What can hang from each mark:
q385: q139
q750: q482 q963
q699: q468
q139: q385 q506
q482: q236 q750
q471: q468
q11: q170 q468
q963: q750
q468: q11 q236 q471 q506 q699
q236: q482
q506: q139
q463: q471

Every row comes from one small tree of marks. The marks that hang from a mark follow it in brackets, in the order of their numbers. Every link used is in the known rows. Which tree was each row made from?
Known rows:
q471[q468[q11[q170] q236 q506 q699]]: -30.7 32.6 -12.9 17.7 18.9 20.9 -7.3 1.9 8.5 -26.2 19.2 -4.9 -16.5 -9.9
 -13.0 -16.8 -1.6 -25.7 -0.4 -13.9 19.8 24.3 -11.8 -31.6 1.4 -15.5 -21.0
 39.7 -1.1
q139[q385]: 7.4 1.6 -3.0 2.8 -3.0 7.9 1.2 8.7 -5.8 5.8 1.6 2.7 -0.3 9.3 -3.2 -10.9
 4.4 4.7 2.4 3.1 5.8 2.1 4.0 6.4 -6.6 0.7 5.3 6.9 -1.0
q463[q471[q468[q236[q482[q750]] q506 q699]]]: -28.2 36.8 -2.0 16.5 3.2 2.5 -10.1 -5.4 8.6 4.4 2.0 -8.3 3.5 -9.8 7.7
 3.2 -2.1 -18.5 -15.0 -11.6 8.7 10.3 0.0 -32.4 -3.3 -4.5 -21.2 15.3 0.9
q468[q11 q236 q506]: -15.5 21.9 -2.9 2.0 21.5 15.8 -3.0 2.5 2.0 -16.0 0.8 2.9 -9.2 2.0 -12.8
 -16.0 3.1 -22.4 1.3 -3.7 14.9 17.1 -14.1 -30.9 0.1 -2.9 -4.2 19.4 -3.7
q11[q170 q468[q471 q506]]: -26.2 22.0 -1.7 11.2 14.6 2.8 -6.9 3.2 7.6 -9.1 10.5 -6.1 -16.3 -19.5
 -0.7 -1.3 -5.2 -25.4 15.7 -10.6 1.4 14.6 -4.4 -5.3 10.2 -19.3 -18.5
 25.9 9.6
q11[q170 q468[q236 q471]]: -21.7 25.1 -7.9 11.0 2.4 4.5 -2.0 4.1 9.1 -14.6 13.0 -10.9 -8.4 -12.2
 -1.9 -4.8 -6.6 -18.5 23.3 -18.7 -2.9 16.3 -4.1 -6.7 9.8 -17.6 -33.1
 28.9 4.7
q750[q482[q236]]: 2.4 9.6 5.6 3.7 3.3 -10.1 -2.1 -2.1 -1.3 -1.1 -0.4 3.4 -3.5 -0.6 -2.5
 2.2 18.8 -6.6 -14.9 9.1 -2.2 11.2 4.5 -1.4 10.4 -4.6 -10.0 5.5 -9.1
q471[q468]: -14.1 0.1 -5.0 5.1 -5.4 6.7 -0.9 -4.5 4.5 4.0 5.0 -13.2 5.6 -6.4 4.8
 -0.8 -0.4 -0.5 -4.0 -3.7 8.0 -0.6 -0.8 -2.6 -4.8 -3.6 -6.4 6.8 -1.3
q468[q11[q170] q236 q471 q506[q139] q699]: -24.5 51.5 -12.4 14.7 30.1 20.2 -19.6 13.5 1.2 -34.7 26.3 3.7 -28.9
 -14.3 -22.4 -13.7 -1.4 -39.3 -13.5 -13.9 17.6 27.5 -15.7 -41.7 6.5
 -11.8 -26.5 47.2 -2.2
q11[q170 q468[q471 q506[q139[q385]] q699]]: -19.9 38.6 -10.3 22.2 18.3 13.5 -17.4 13.5 -2.2 -11.9 26.1 -1.8 -25.9
 -18.8 -10.8 -5.0 -2.6 -26.4 -2.1 -9.0 13.2 19.2 -0.3 -4.1 2.4 -16.3
 -18.5 44.6 3.8
q506[q139[q385]]: 9.0 7.2 -5.2 6.4 -0.7 7.9 -9.5 10.0 -12.7 9.9 8.3 -1.3 2.8 3.3 -0.4 -8.1
 5.9 0.4 -12.1 3.5 10.5 1.0 6.2 6.2 -8.5 1.9 4.9 13.8 -9.3
q699[q468[q11[q170] q236[q482[q750[q963]]] q471]]: -16.8 30.7 4.0 12.3 11.8 1.7 -7.6 -5.3 9.5 -17.4 -1.2 -13.0 5.0 -7.8
 -6.5 3.0 5.3 -29.7 -2.0 -24.4 4.2 11.1 -7.6 -21.8 8.7 -30.6 -17.6 14.5
 4.9
q963[q750[q482[q236]]]: 2.9 13.1 0.3 -0.6 11.5 -12.4 8.0 -0.7 -4.2 4.3 -2.8 11.4 4.4 16.0 -8.3
 7.2 12.7 -21.5 -11.9 1.1 -3.2 15.2 3.6 4.6 6.1 -4.8 -17.3 -0.1 -8.1
q699[q468[q236]]: -9.6 5.8 -3.5 0.8 -8.4 5.5 -3.8 -5.7 -1.4 -4.7 -10.4 -2.8 6.3 1.6 -12.5
 -0.6 2.6 -12.1 -3.2 -7.0 5.4 -2.5 -0.8 -5.2 1.4 -1.8 -8.7 10.6 -0.2
q468[q11 q471 q506[q139] q699]: -18.5 40.3 -4.2 8.7 30.4 20.8 -19.7 12.1 -1.5 -21.7 22.3 1.8 -31.3 -15.5
 -19.1 -0.4 1.6 -33.3 -26.6 -2.1 21.8 14.9 -14.0 -34.1 0.7 -2.7 -4.7
 27.8 1.4
q963[q750[q482]]: 2.4 7.5 3.1 3.4 11.4 -13.6 6.0 -0.5 -1.6 1.5 -1.8 12.8 -4.2 16.7 -6.5
 7.0 9.3 -22.2 -3.2 0.1 -1.2 2.2 -3.5 14.0 -1.5 1.6 -11.6 -2.8 -1.9
q471[q468[q11[q170] q236 q506]]: -29.4 22.7 -9.1 11.7 14.8 16.5 -4.5 -1.0 8.0 -15.1 10.4 -9.7 -3.9 -8.3
 -3.5 -19.9 0.1 -23.5 7.8 -12.9 16.4 20.2 -11.0 -26.6 1.7 -16.8 -17.6
 32.8 -3.3
q468[q11 q236[q482] q471 q506[q139]]: -20.7 43.1 4.4 7.3 24.5 15.0 -12.4 8.5 3.1 -6.7 7.3 -0.1 -7.0 -7.2 -6.4
 -10.9 7.5 -43.2 -16.6 -6.9 14.7 12.9 -19.4 -35.5 -0.2 -3.0 -12.3 25.9
 -7.2
q385[q139[q506]]: 5.3 10.4 0.8 -2.0 0.1 0.1 -9.1 10.4 -6.2 -4.9 -24.2 17.2 6.0 -1.8 9.7
 -13.2 7.9 6.8 0.2 4.1 19.8 9.7 11.6 8.1 -7.2 -1.9 16.6 -11.6 -3.4
q385[q139]: 6.7 5.6 -2.6 -5.5 0.0 1.7 -4.9 8.2 -1.8 -7.8 -13.6 13.7 8.1 -4.8 6.6
 -4.9 5.6 3.1 -1.9 3.2 6.9 6.4 5.7 -0.4 -3.1 -1.1 8.7 -7.5 -3.0
q699[q468[q11 q236[q482] q471 q506[q139[q385]]]]: -19.0 38.5 3.4 8.6 12.7 21.5 -13.9 8.3 -3.1 0.9 -1.7 -3.0 -3.1 -2.1
 -15.3 -10.1 12.6 -44.3 -18.4 -6.9 21.9 4.8 -10.7 -22.8 -2.9 -6.5 -4.5
 29.5 -3.2
q699[q468[q11[q170] q236[q482] q471 q506]]: -28.1 34.0 7.0 7.8 14.0 10.1 -6.2 1.1 9.2 -12.4 -3.2 -0.9 -7.8 -7.8
 -11.4 -8.7 5.1 -48.8 0.5 -15.0 8.6 9.1 -13.1 -24.6 10.3 -18.8 -16.5
 27.0 5.2
q471[q468[q236 q506]]: -26.0 12.8 -9.9 7.0 4.4 13.4 -5.5 -5.2 3.8 -4.9 -0.4 -5.8 3.7 -5.0 -5.2
 -12.8 0.8 -12.1 -7.4 -5.6 15.3 9.8 -9.8 -19.3 -7.0 -0.9 -14.0 21.0 -5.4
q463[q471[q468[q236[q482] q506 q699]]]: -26.0 30.8 2.8 15.0 1.8 4.8 -10.5 -3.2 10.4 0.5 -2.6 -6.8 -2.2 -9.6 8.0
 -1.7 4.2 -19.6 -9.5 -10.2 8.2 6.5 -6.8 -24.5 -0.2 4.3 -20.0 18.8 -2.8
q750[q482[q236] q963]: 9.7 2.9 9.5 9.2 13.0 -16.0 -9.7 -8.5 -0.6 -15.4 -10.3 -4.3 -1.8 -3.1
 -1.5 5.2 28.6 3.9 -18.7 1.8 -1.2 15.0 -4.2 2.7 10.7 -7.2 -6.0 2.2 -14.4

Write each row's tree:
-9.2 8.3 3.2 4.0 2.9 4.8 -2.7 -1.6 3.0 -8.0 1.4 -7.6 -4.9 -5.8 -4.8 0.4
 1.4 -21.3 9.3 -9.3 5.1 3.0 3.2 -3.2 11.3 -20.6 -1.1 12.8 5.7
q699[q468[q11[q170]]]
-15.9 29.1 -6.8 3.4 11.2 11.9 -2.0 10.1 8.5 -25.0 14.0 -5.2 -13.4 -4.9
 -8.8 -14.2 -2.0 -23.2 14.6 -17.0 3.3 19.0 -11.2 -28.5 10.6 -15.5 -26.1
 24.8 2.6
q468[q11[q170] q236 q471]
-15.8 55.0 -2.5 16.1 27.4 26.6 -14.9 18.6 -1.0 -14.6 18.2 7.6 -20.6 -0.9
 -20.5 -16.7 9.5 -40.4 -23.1 -6.0 23.2 18.4 -17.2 -34.9 -6.7 -0.9 -12.2
 39.8 -5.9
q468[q11 q236[q482] q471 q506[q139[q385]] q699]
5.1 10.3 -6.5 3.2 10.7 -5.6 -5.2 -9.5 -4.4 -4.5 -3.4 -9.0 21.0 -4.8 -2.3
 10.2 4.8 13.2 -22.1 -7.1 -0.4 22.8 10.7 -17.8 6.1 -23.3 -3.1 -5.4 -7.2
q482[q236 q750[q963]]
-32.2 43.5 -8.4 23.3 20.7 13.9 -3.8 -2.1 11.6 -12.9 20.9 -3.0 -3.9 -9.3
 -5.7 -10.8 -4.2 -32.4 -6.9 -15.2 16.4 23.8 -6.5 -34.9 -2.0 -25.6 -21.7
 32.8 0.5
q471[q468[q11[q170] q236[q482[q750]] q506 q699]]
-23.5 46.5 -16.2 23.3 17.3 17.9 -17.9 13.8 -2.2 -19.4 24.1 -0.4 -22.3
 -14.4 -16.4 -12.9 -2.2 -29.0 0.1 -13.4 14.6 24.4 -4.6 -13.8 1.4 -14.3
 -29.3 53.3 -0.5
q11[q170 q468[q236 q471 q506[q139[q385]] q699]]
-14.0 42.7 -6.8 18.7 19.7 5.2 -14.2 -0.3 -4.2 -3.0 12.5 12.0 1.1 -2.9
 -12.5 -1.6 -2.1 -26.0 -33.1 -3.4 12.7 13.8 -2.8 -28.1 -8.9 -5.2 -12.8
 24.1 -7.3
q468[q236[q482[q750]] q506[q139] q699]
-12.5 24.9 -0.8 7.3 28.0 16.1 -6.5 4.7 2.0 -19.7 12.2 8.3 -25.4 -4.6
 -17.8 -3.9 1.0 -21.8 -9.4 1.3 16.7 15.0 -10.0 -25.0 0.7 -4.1 4.2 17.6
 3.4
q468[q11 q506 q699]
-23.2 37.8 6.1 4.2 22.8 14.5 -2.2 6.8 9.9 -11.0 1.3 2.7 -9.7 -2.4 -8.9
 -12.5 5.8 -39.6 -3.5 -8.2 10.3 13.3 -21.5 -35.6 1.8 -4.1 -12.6 18.6 0.3
q468[q11 q236[q482] q471 q506]
-25.5 18.0 -0.1 11.6 4.3 8.2 -2.0 -6.4 7.9 4.4 -3.9 -3.8 10.7 -3.5 1.9
 -12.2 4.3 -20.7 -8.8 -5.8 10.8 5.7 -12.0 -15.1 -7.2 -1.7 -13.8 18.1
 -6.7
q471[q468[q236[q482] q506]]
-24.3 19.7 -0.3 5.7 13.9 8.3 -5.8 1.6 4.8 -3.2 4.7 -7.6 -14.2 -15.6 -4.0
 4.3 -1.9 -21.8 4.0 -3.3 7.6 7.7 -8.0 -8.7 2.3 -5.8 -9.1 15.5 8.0
q11[q468[q471 q506]]
-18.0 52.8 -15.0 17.1 27.6 26.8 -19.1 20.4 -3.6 -30.5 27.7 5.8 -29.1
 -6.9 -25.4 -23.2 2.6 -34.9 -11.6 -12.2 22.4 28.7 -11.8 -36.4 1.0 -11.4
 -22.1 52.2 -3.2
q468[q11[q170] q236 q471 q506[q139[q385]] q699]
-7.1 9.1 -0.8 5.9 3.4 10.9 -16.4 1.3 -13.2 8.6 -5.6 0.4 0.9 -2.8 -11.6
 -3.5 8.2 -19.4 -20.4 3.6 18.2 -3.5 4.4 1.4 -5.4 -2.2 10.1 18.5 -3.4
q699[q468[q506[q139[q385]]]]
-18.3 14.4 2.1 7.8 -2.3 1.5 -5.3 0.6 10.7 1.0 6.2 -23.6 -3.5 -14.6 22.0
 -0.3 0.7 -9.8 15.1 -14.1 3.5 7.4 3.1 -15.5 10.1 -13.2 -13.4 11.8 2.3
q463[q471[q468[q11[q170]]]]
-5.8 33.7 -7.2 18.5 27.9 18.9 -16.0 15.2 -6.9 -16.5 24.8 7.1 -24.7 -5.3
 -14.7 -16.5 2.9 -24.7 -9.8 -2.3 20.8 22.3 -1.3 -16.0 -0.1 -13.8 0.4
 40.2 -3.7
q468[q11[q170] q506[q139[q385]] q699]
-22.7 37.7 -3.9 10.2 29.6 14.8 -9.9 10.9 7.7 -30.8 21.4 5.7 -35.7 -13.7
 -18.2 -7.1 -2.8 -33.6 -2.7 -9.8 11.9 21.1 -12.7 -31.5 9.5 -15.7 -14.5
 29.9 10.3
q468[q11[q170] q471 q506 q699]
-12.3 32.8 -4.8 15.8 30.2 11.9 -16.9 8.1 -2.2 -21.2 23.3 4.8 -24.3 -13.0
 -11.8 -7.5 -0.4 -28.6 -11.3 -4.5 16.2 20.7 -4.8 -22.0 6.0 -14.7 -4.5
 34.4 -2.9
q468[q11[q170] q506[q139] q699]
-27.0 33.2 -6.4 17.5 19.4 6.9 -9.2 5.7 8.0 -20.3 19.1 -1.1 -27.7 -20.6
 -10.1 1.4 -7.2 -26.9 8.0 -10.8 4.8 18.4 -6.0 -9.5 9.3 -17.8 -22.4 33.7
 11.6
q11[q170 q468[q471 q506 q699]]
-14.5 31.0 -1.7 23.4 6.6 1.0 1.4 1.3 10.5 -10.7 14.6 -0.2 -5.9 -6.4 -1.1
 -3.4 -4.1 -21.1 17.7 -15.3 -3.6 15.4 -1.8 1.9 7.4 -17.7 -27.3 31.6 -0.1
q11[q170 q468[q236[q482] q699]]
-26.1 14.3 -3.3 10.8 15.7 12.2 -4.6 -1.4 8.3 -7.5 11.9 -10.7 -7.0 -12.9
 2.5 -11.7 -0.4 -21.2 5.8 -7.9 14.9 14.6 -6.4 -17.7 2.9 -19.4 -7.4 23.8
 1.2
q471[q468[q11[q170] q506]]
-18.8 20.1 -7.9 15.1 9.5 13.9 -3.3 2.6 9.8 -16.9 24.5 -11.4 -14.7 -11.4
 -2.9 -5.0 -2.8 -14.2 3.1 -12.1 12.3 14.5 -2.5 -14.4 3.0 -18.9 -13.8
 25.3 2.8
q471[q468[q11[q170] q699]]
-25.7 51.5 0.6 15.9 28.3 14.0 -6.3 10.5 12.8 -28.2 15.8 9.7 -25.2 -7.7
 -16.8 -14.6 0.8 -44.5 -2.5 -15.2 8.8 23.9 -19.9 -37.0 8.4 -14.3 -25.9
 37.3 3.6
q468[q11[q170] q236[q482] q471 q506 q699]
-6.7 27.9 -8.9 7.0 14.6 18.4 -2.3 6.1 3.4 -25.8 14.6 2.6 -16.8 3.3 -18.9
 -8.4 0.1 -13.2 -1.5 -7.5 11.9 16.3 -9.3 -26.8 1.0 -2.7 -11.5 21.6 -1.9
q468[q11 q236 q699]
-20.3 35.2 -2.3 5.4 29.1 19.9 -9.8 10.2 5.3 -25.8 16.2 5.3 -33.9 -11.1
 -21.3 -1.8 -0.4 -29.2 -13.4 -3.2 16.8 15.4 -15.7 -34.4 2.5 -4.1 -6.1
 20.4 9.0
q468[q11 q471 q506 q699]
-23.6 36.3 -1.5 5.8 14.1 3.9 -3.6 0.1 5.7 -0.9 0.9 6.9 3.6 -3.0 -8.1
 -4.5 -2.8 -29.0 -15.1 -8.3 4.6 11.3 -10.1 -32.6 -4.5 -7.8 -18.8 11.3
 3.3
q468[q236[q482[q750]] q471 q506]
-22.1 38.9 -1.6 15.3 1.7 7.0 -5.4 -1.2 11.9 1.1 11.2 -17.2 1.5 -7.7 10.9
 5.3 -1.3 -16.2 -5.1 -15.2 9.1 11.6 1.8 -34.6 -0.6 -10.9 -20.4 11.9 1.0
q463[q471[q468[q11 q236[q482[q750]] q699]]]
-24.9 40.3 5.5 9.3 23.7 9.2 -2.3 7.7 12.4 -16.4 6.7 4.0 -11.8 -6.0 -5.9
 -17.5 2.8 -43.0 7.1 -14.4 5.2 19.9 -19.2 -32.4 8.7 -15.4 -21.9 28.3 1.6
q468[q11[q170] q236[q482] q471 q506]
